What can hang from each mark
K419: K409
K581: K143 K409
K153: K104
K589: K409
K143: K326
K674: K409
K409: K419 K581 K589 K674
K326: K143 K153
K104: K153

Every row comes from one small tree of marks. Brackets hold a mark, then the marks that hang from it, in the order of their numbers. Every link used is in the known rows. Which tree was each row made from?
(in the rows, 128 means zero)
Known rows
[K674 [K409 K419 [K581 K143]]]: [144 134 109 110 137 132  94 117 112 124 151 136 125 121 174 164 158 144
  96 103]
[K419 K409]: [108 123 141 121 120 159 102 116 134 113  86 140 112 105 137 103 133 171
 125 134]
[K326 K143]: [110  82 167 140 127 141 109 105 172  99  60 119 112 120 137  99  93 165
 143 169]
[K581 [K143 [K326 K153]] [K409 K419 K589 K674]]: [145 163 114 155 128 107 168 158 141 155 128 135 126 151 107 105 124 116
 146  96]
[K674 [K409 [K581 [K143 [K326 K153]]] K589]]: [132 139 144 166 136 115 137 130 112 144 123 142 123 159 127 149 144 108
 159 129]
[K674 [K409 K419 [K581 K143] K589]]: [143 155  91  99 146 136 104 129 120 146 193 138 123 115 162 188 157 121
 110 103]
[K409 K589]: [109 112 128 104 147 135 105 125 161 132 105 108 119 112 115 131 105 136
 155 150]
[K419 [K409 [K581 [K143 [K326 K153]]] K589 K674]]: [119 163 151 174  97 131 180 138 104 143 161 160 121 151  98 110 142 116
 137 122]
[K419 [K409 K589]]: [106 144 124 108 128 162 112 127 143 135 127 140 110 100 125 129 133 148
 140 135]
[K674 [K409 K581]]: [127 126 141 100 137 151  82 117 126 118  95 128 127 114 148 135 131 141
 118 156]
[K419 [K409 [K581 K143] K674]]: [135 137 144 138  86 153 131 118 100 112 159 163 123 108 127 111 145 158
  99 118]
[K409 K419 K581 K589 K674]: [111 161 108  74 137 134 133 142 150 143 177 107 138 109 109 136 111 105
 101 143]
[K409 K419 K589]: [106 131  98  85 158 128 112 131 166 141 133 101 120 113 128 145 115 129
 130 127]
[K581 [K143 [K326 K153]] [K409 K589 K674]]: [147 143 145 175 116 113 163 152 135 146 100 141 123 149  92  89 114 124
 170 120]
[K143 K326]: [117  96 166 132 116 109 125 128 143 110  42 106 121 145 114  94 109 140
 149 156]
[K581 K143]: [130  77 140 146 127 118 102 108 134 107  92 124 118 123 136 120 122 171
 143 117]
[K104 K153]: [ 99  65 141 146 143 115  91 101 168 100  54  88 129 124 116 105  83 159
 164 158]
[K581 [K143 [K326 K153]] K409]: [143 105 160 193 135 107 143 136 127 131  49 134 114 164 126  88 121 152
 173 101]
[K589 [K409 K419 K581 K674]]: [122 141  97  66 137 149 109 127 125 118 138 113 164 104 142 123 116  91
  75 160]
[K326 K143 [K153 K104]]: [ 75  55 164 195 167 120 146  88 179  95  23 102 121 142 112  92  88 160
 179 160]
[K674 [K409 K419 [K581 [K143 K326]] K589]]: [151 159 113 113 124 115 129 144 109 145 172 135 122 144 149 176 161 103
 118 111]

Which tree is each row?
[128 158 113 147 147 109 143 137 118 154 154 134 123 163 141 164 154 101
 134 106]
[K674 [K409 K419 [K581 [K143 [K326 K153]]] K589]]
[139  89 123 119 141 143  99 108 101 113 131 128 148 117 159 145 128 115
 119 134]
[K589 [K409 [K581 K143]]]
[153 119 159 144 105 120 117 126  96 114 103 140 122 148 148 136 151 133
 130 133]
[K674 [K409 [K581 [K143 K326]]]]
[126 142 130 130 122 156 130 125 106 139 193 154 111 112 139 157 152 140
 130 105]
[K419 [K409 [K581 K143] K589]]
[133 148 104 101 125 123 138 135 131 141 206 122 132 115 120 151 128 117
 102 112]
[K409 K419 [K581 K143] K589 K674]
[133 158 128 125  95 158 140 129 106 134 201 163 122 103 116 135 146 136
 113 119]
[K419 [K409 [K581 K143] K589 K674]]
[141 126  94  95 124 136 116 121 106 115 168 132 159 109 152 138 132 103
  77 128]
[K589 [K409 K419 [K581 K143] K674]]
[119 142 167 187  90 125 171 129  98 121 118 161 126 155 108  86 142 139
 124 122]
[K419 [K409 [K581 [K143 [K326 K153]]] K674]]
[151 139 144 132 113 121 126 138 103 136 146 140 120 142 136 162 150 111
 143 135]
[K674 [K409 [K581 [K143 K326]] K589]]
[160 158  93 107 125 133 127 149 143 147 169 137 125 104 127 129 128 138
 121  92]
[K581 K143 [K409 K419 K589 K674]]
[128 130 116 145 128 110 155 129 106 124 129 127 161 155 133 113 128  82
 103 131]
[K589 [K409 K419 [K581 [K143 [K326 K153]]] K674]]
[103  67 170 207 153  80 179 109 113 112  69 101 133 179 100 117 121 128
 177 119]
[K409 [K581 [K143 [K326 [K153 K104]]]]]
[140 150 125 117 106 102 168 150 119 141 186 121 133 146 108 138 131  98
 111 121]
[K409 K419 [K581 [K143 K326]] K589 K674]
[123 167  96  69 157 146  96 134 139 149 165 120 128 108 150 173 139 111
 108 135]
[K674 [K409 K419 K581 K589]]
[139 172  97  77 138 144 121 156 161 150 140 119 128  98 116 114 111 125
 118 124]
[K581 [K409 K419 K589 K674]]
[113 148  96  80 130 130 120 137 167 135 143 108 131 104 108 122 107 125
 112 143]
[K409 K419 K589 K674]
[137 107 147 134 106 127 125 118 117 110 136 131 134 119 117 112 118 148
 113 133]
[K409 [K581 K143] K674]
[136 109  95 100 153 135 105 115 107 121 160 122 150 119 173 160 139 107
  97 113]
[K589 [K409 K419 [K581 K143]]]
[166 163 115 120 105 111 155 165 131 145 147 134 124 134 115 118 133 118
 129 101]
[K581 [K143 K326] [K409 K419 K589 K674]]
[145 105 122 113 112 145 110 115 102 105 140 136 156 108 136 123 122 110
 102 151]
[K589 [K409 [K581 K143] K674]]
[ 85  70 164 186 159  88 161 111 148 105   4  87 129 166  87  87 103 137
 185 147]
[K143 [K326 [K153 K104]]]
